What can hang from each mark
z818: z212 z534 z970
z447: z186
z685: z447
z799: z447 z818
z970: z43
z43: z186 z212 z970
z212: z818
z430: z43 z818

Every row comes from one small tree of marks. Brackets hold a mark, then the marks that hang from it, in the order of their numbers. Every link used is in the known rows. Which tree was each row made from?
Known rows
[z43 z186 [z212 [z818 z534]] z970]: [ 20  -5  21  -1   6  -7   2  -4 -29 -26  -4 -19  -7 -41  -1  48 -27  29
   1 -11 -24  81 -14  17  32]
[z447 z186]: [  2  13  14  -6  17 -18   2  15  -5   3   1 -16  -8   8  -5   0   0  -6
  -9 -15  10  21 -10 -11  13]
[z970 [z43 [z212 z818]]]: [ 17 -13  10  -4  32   9 -24   7 -37 -14  21 -26   2   5  -6  37  -2  29
  -9 -30  -4  30 -11  -7  24]
[z43 z186 z970]: [  4  -7  20   2  -6  -5   3   8 -16  -4  14  -4 -16 -25   4  19 -27   3
  -1 -16 -13  38 -14  14  17]
[z818 z212 z534 [z970 z43]]: [ 32  -7 -15  20   5 -24 -51  -1 -23   8  -7  18   7 -12 -20  32 -18  42
 -10  -4  27   6 -12  27  35]
[z43 z186 [z212 z818] z970]: [ 14 -10  23  -8   8   1   1   1 -33 -23  12 -28 -18 -31   2  44 -18  29
  -3 -30 -21  73 -12   2  20]
[z430 [z43 z186] z818]: [ 25  -3  29  23  21  -1 -12  -5  -6 -18  32  -9   4  -1  -5  27  -2   6
 -13 -32  30  22 -23  33   1]
[z430 [z43 z186] [z818 z534 z970]]: [ 40   1   8  27  13 -15 -20 -13  -8 -22   4   8  -2 -18 -24  30   1  29
 -24 -17  43  33 -26  51   9]
[z212 z818]: [  4 -13   9  -2  33  -6  -9   4 -16  -8  -5 -26 -13  12   9  22   6  30
  14 -20   2  30 -13  -4   7]
[z685 z447]: [  2  -2  -1  -7  33 -18  -6   6  -1 -11  11   5   7   8   3  26  -1  19
  -4 -18   0  14 -17   4 -13]
[z212 [z818 z534 z970]]: [ 21  -7  -8   3  22 -15 -17  -8 -19 -17 -30 -11 -18  -7  -9  24   7  56
   4  -4  19  40 -19  12  13]
[z970 z43]: [  4 -16   3   5  19   6 -21  13 -22   3  22   0   9   7  -6  14  -9   5
  -8 -16   8  -3 -12   6  19]
[z430 [z818 z212 z534]]: [ 17   6   8   5   8 -25 -27 -20  -5   2   1   8  20 -14   3  33  -9  31
  11  -4  21  30  -9  22  25]
[z430 [z43 z186]]: [ 24  -9  16  21   9   1 -11  15   1 -20  20  -1  -4  -5  -1  22 -16   8
  -8 -19  14  11 -18  29   4]
[z799 [z447 z186] [z818 z212]]: [ 23  14  19  34  24 -30 -12  -2   9  30  22 -34 -10  18   4  24 -16  32
   4 -25  26  50 -28 -13  -5]
[z212 [z818 z534 [z970 z43]]]: [ 26 -18 -11  11  30  -8 -31  -1 -39  -9 -11  -6  -8   4 -18  33   5  46
  -7 -10  26  23 -23  21  19]
[z799 z447 [z818 z212]]: [ 21  -6  16  36  16 -17 -21  -7  17  22  19 -21  -1  12  15  30 -23  51
  12 -26  16  40 -23  -4  -5]
[z212 [z818 z970]]: [ 16 -11  -3   3  28 -12 -19  -3 -22 -13 -14 -22 -32   5  -5  16  14  52
  -3 -22  19  32 -15  -2   6]
[z970 [z43 z186 [z212 [z818 z534]]]]: [ 27  -9  15  11  23   2 -14   3 -37 -26  11 -10   9 -16 -11  49 -24  26
  -7  -6  -4  45 -11  20  23]
[z43 [z212 [z818 z534]] z970]: [ 17  -9  12 -16  12  -6  -5  -8 -32 -11 -17 -20   4 -36   2  41 -15  36
   5 -12 -18  71 -11   5  38]
[z818 z212 z534]: [ 16   0  -1   3  -1 -23 -26  -2   4   4 -14  13  16 -14   5  28 -26  35
  14   6   6  19  -4  16  32]
[z799 [z818 z212]]: [ 16 -12  15  23   2 -19 -34 -11   1  14   9 -21  -8   7  14  27 -16  48
  16 -17   7  20 -13  -5  13]
[z818 z970]: [ 12  -4  -6   1   8  -9 -16   2  -5  -5 -11  -1 -21  -6 -11   6   3  36
 -13 -20  19  12 -10  -4  11]

Write each row's tree
[ 17  -7  16   8   8   9 -13  12 -24 -22  34  -1   7 -15 -17  32 -28   9
 -18 -16  -9  21  -6   7  25] | [z970 [z43 z186 z212]]
[ 30  -1   5   6  12 -12  -9  -8 -16 -38 -16  -9 -18 -25 -14  41 -12  59
 -12  -8   2  66 -10  15  18] | [z43 z186 [z212 [z818 z534 z970]]]
[ 46 -12   9  14  24  -4 -24   3 -13 -39   7 -27 -28 -11 -15  43  -5  53
 -22 -40  18  52 -15  20  12] | [z430 [z43 z186 [z212 [z818 z970]]]]
[ 29 -12  -1  23  27 -10 -26  -1 -42 -20   0   1 -12  -4 -22  38 -11  41
  -9 -10  20  31 -25  33   8] | [z212 [z818 z534 [z970 [z43 z186]]]]
[ 22 -16   3  -5  26   1 -21   2 -37 -17  -5 -12  18  -5  -9  43 -11  30
  -6 -12  -2  41 -14  10  33] | [z970 [z43 [z212 [z818 z534]]]]
[ 22  -6  13  20  20  -6 -26  -8 -32 -14  37   4 -11   0 -26  22  -3  19
 -33 -32  35  15 -20  28   6] | [z430 [z818 [z970 [z43 z186]]]]
[ 33  -3  -8  28   1 -24 -42   0 -22  -6   9  23  -2 -14 -25  39 -34  36
  -8  -4  24  12 -15  39  27] | [z818 z212 z534 [z970 [z43 z186]]]
[ 24 -16  -4  34   7  -4 -33 -12 -24   2  -7  -3 -10   5 -21  29  -9  48
 -15  -9  25  15 -25  15  15] | [z799 [z818 z534 [z970 z43]]]
[ 31  -7  -4  -4  15 -10 -16 -12 -15 -27 -31 -13 -11 -21 -13  34   1  62
 -12 -12   5  56  -9   3  28] | [z43 [z212 [z818 z534 z970]]]
[ 29   5  -1  11   4 -31 -38 -22  -7   2 -11  12   1 -20 -10  27  -2  50
  -6  -8  37  31 -11  22  25] | [z430 [z818 z212 z534 z970]]
[ 26   0 -14   9  -6 -32 -34  -4  -1  -1 -25  14  -7 -19  -7  24 -15  53
   1   1  19  23  -7  17  31] | [z818 z212 z534 z970]
[ 25  -8  -6   1   9   1 -32   6 -25 -10  10  -2  -3  -9 -28  24  -6  34
 -35 -29  11  20  -4  -2  39] | [z818 [z970 [z43 z212]]]
[ 17 -11  17   7  27   9 -17  11 -35 -26  33 -22  -7  -2 -10  42 -16  26
 -12 -25  -8  38 -11   7  17] | [z970 [z43 z186 [z212 z818]]]
[ 32  -5  -1  18   0  -4 -23  -1 -22 -26   1  16   4 -31 -35  36 -29  32
 -33  -6   6  31  -7  26  34] | [z818 z534 [z970 [z43 z186 z212]]]
[ 11  -2  19  -3 -13  -1   6   2 -15 -20  13  -9 -10 -42  -5  30 -29  14
 -15 -19 -24  55  -7   2  30] | [z43 z186 z212 z970]
[ 45   2  13  18   7  -2 -23  -7  -6 -35  22 -12  -8 -23 -22  34  -1  34
 -38 -41  31  44 -12  27  17] | [z430 [z43 z186 z212] [z818 z970]]
[ 25  -9  15   8   6 -10 -18 -10 -19   1  -1  -3  15 -24  -6  34  -2   4
  -8 -22  29  41 -29  44  27] | [z430 [z43 z970] [z818 z534]]
[ 12 -11  14 -19  11  -3  -4   2 -33 -12  -2 -34 -15 -21   5  37  -5  32
  -4 -29 -18  65  -8 -13  27] | [z43 [z212 z818] z970]
[ 29  -7  -2  23   7 -20 -43   6 -24  -4  30   6 -14  -4 -20  32 -24  34
 -15 -21  21   8 -13  24  24] | [z818 z212 [z970 [z43 z186]]]
[ 20 -12  19  12   5  -4  -8  12 -16 -11  20  -8  -9 -20  -4  28 -22   0
 -10 -29   7  32 -19  32  16] | [z430 [z43 z186 z970]]
[ 34 -10  18   9  24   2 -11   9 -14 -35  20 -30  -6  -6   1  45  -9  32
 -10 -32   3  53 -15  20  11] | [z430 [z43 z186 [z212 z818]]]
[ 28  -6   2  11   5   0 -24   8 -22 -22  23   3 -11 -19 -29  31 -19  29
 -35 -24   6  24  -8   9  24] | [z818 [z970 [z43 z186 z212]]]
[ 16  -6  22  -1  19  -2   0   2 -15 -30  13 -25 -13 -11   4  39 -13  37
   0 -22 -13  53  -7  -3  10] | [z43 z186 [z212 z818]]
[ 21  -8  31  15   8  -4 -11   0 -20  -7  33 -14  -2 -19  -7  30  -8  -2
 -15 -39  23  41 -28  39  11] | [z430 [z43 z186 z970] z818]
[ 26  -8  -3  26   8  -8 -22  -1 -26 -16   4  20  -4 -17 -28  25 -24  27
 -21  -1  20  12 -22  34  19] | [z818 z534 [z970 [z43 z186]]]
[ 24 -17   2  19  34  -5 -29   5 -42 -18  21 -13 -28   8 -16  32  -4  37
 -12 -29  20  24 -21  19   2] | [z212 [z818 [z970 [z43 z186]]]]
[ 27  -3   2  13  17 -22 -55 -12 -31   8  28   1  -1   2 -19  30   2  39
 -22 -37  43   9 -13  19  26] | [z430 [z818 z212 [z970 z43]]]
[ 30  19  16  41  21 -40 -12  -7  14  24  -4 -22   6   6  -1  29 -28  36
  10  -6  27  56 -32   7   3] | [z799 [z447 z186] [z818 z212 z534]]
[ 22  -5  -1 -13  20 -10 -17  -1 -17 -24 -12 -25 -25  -9 -10  26   7  60
 -15 -30   3  49  -5 -16  20] | [z43 [z212 [z818 z970]]]
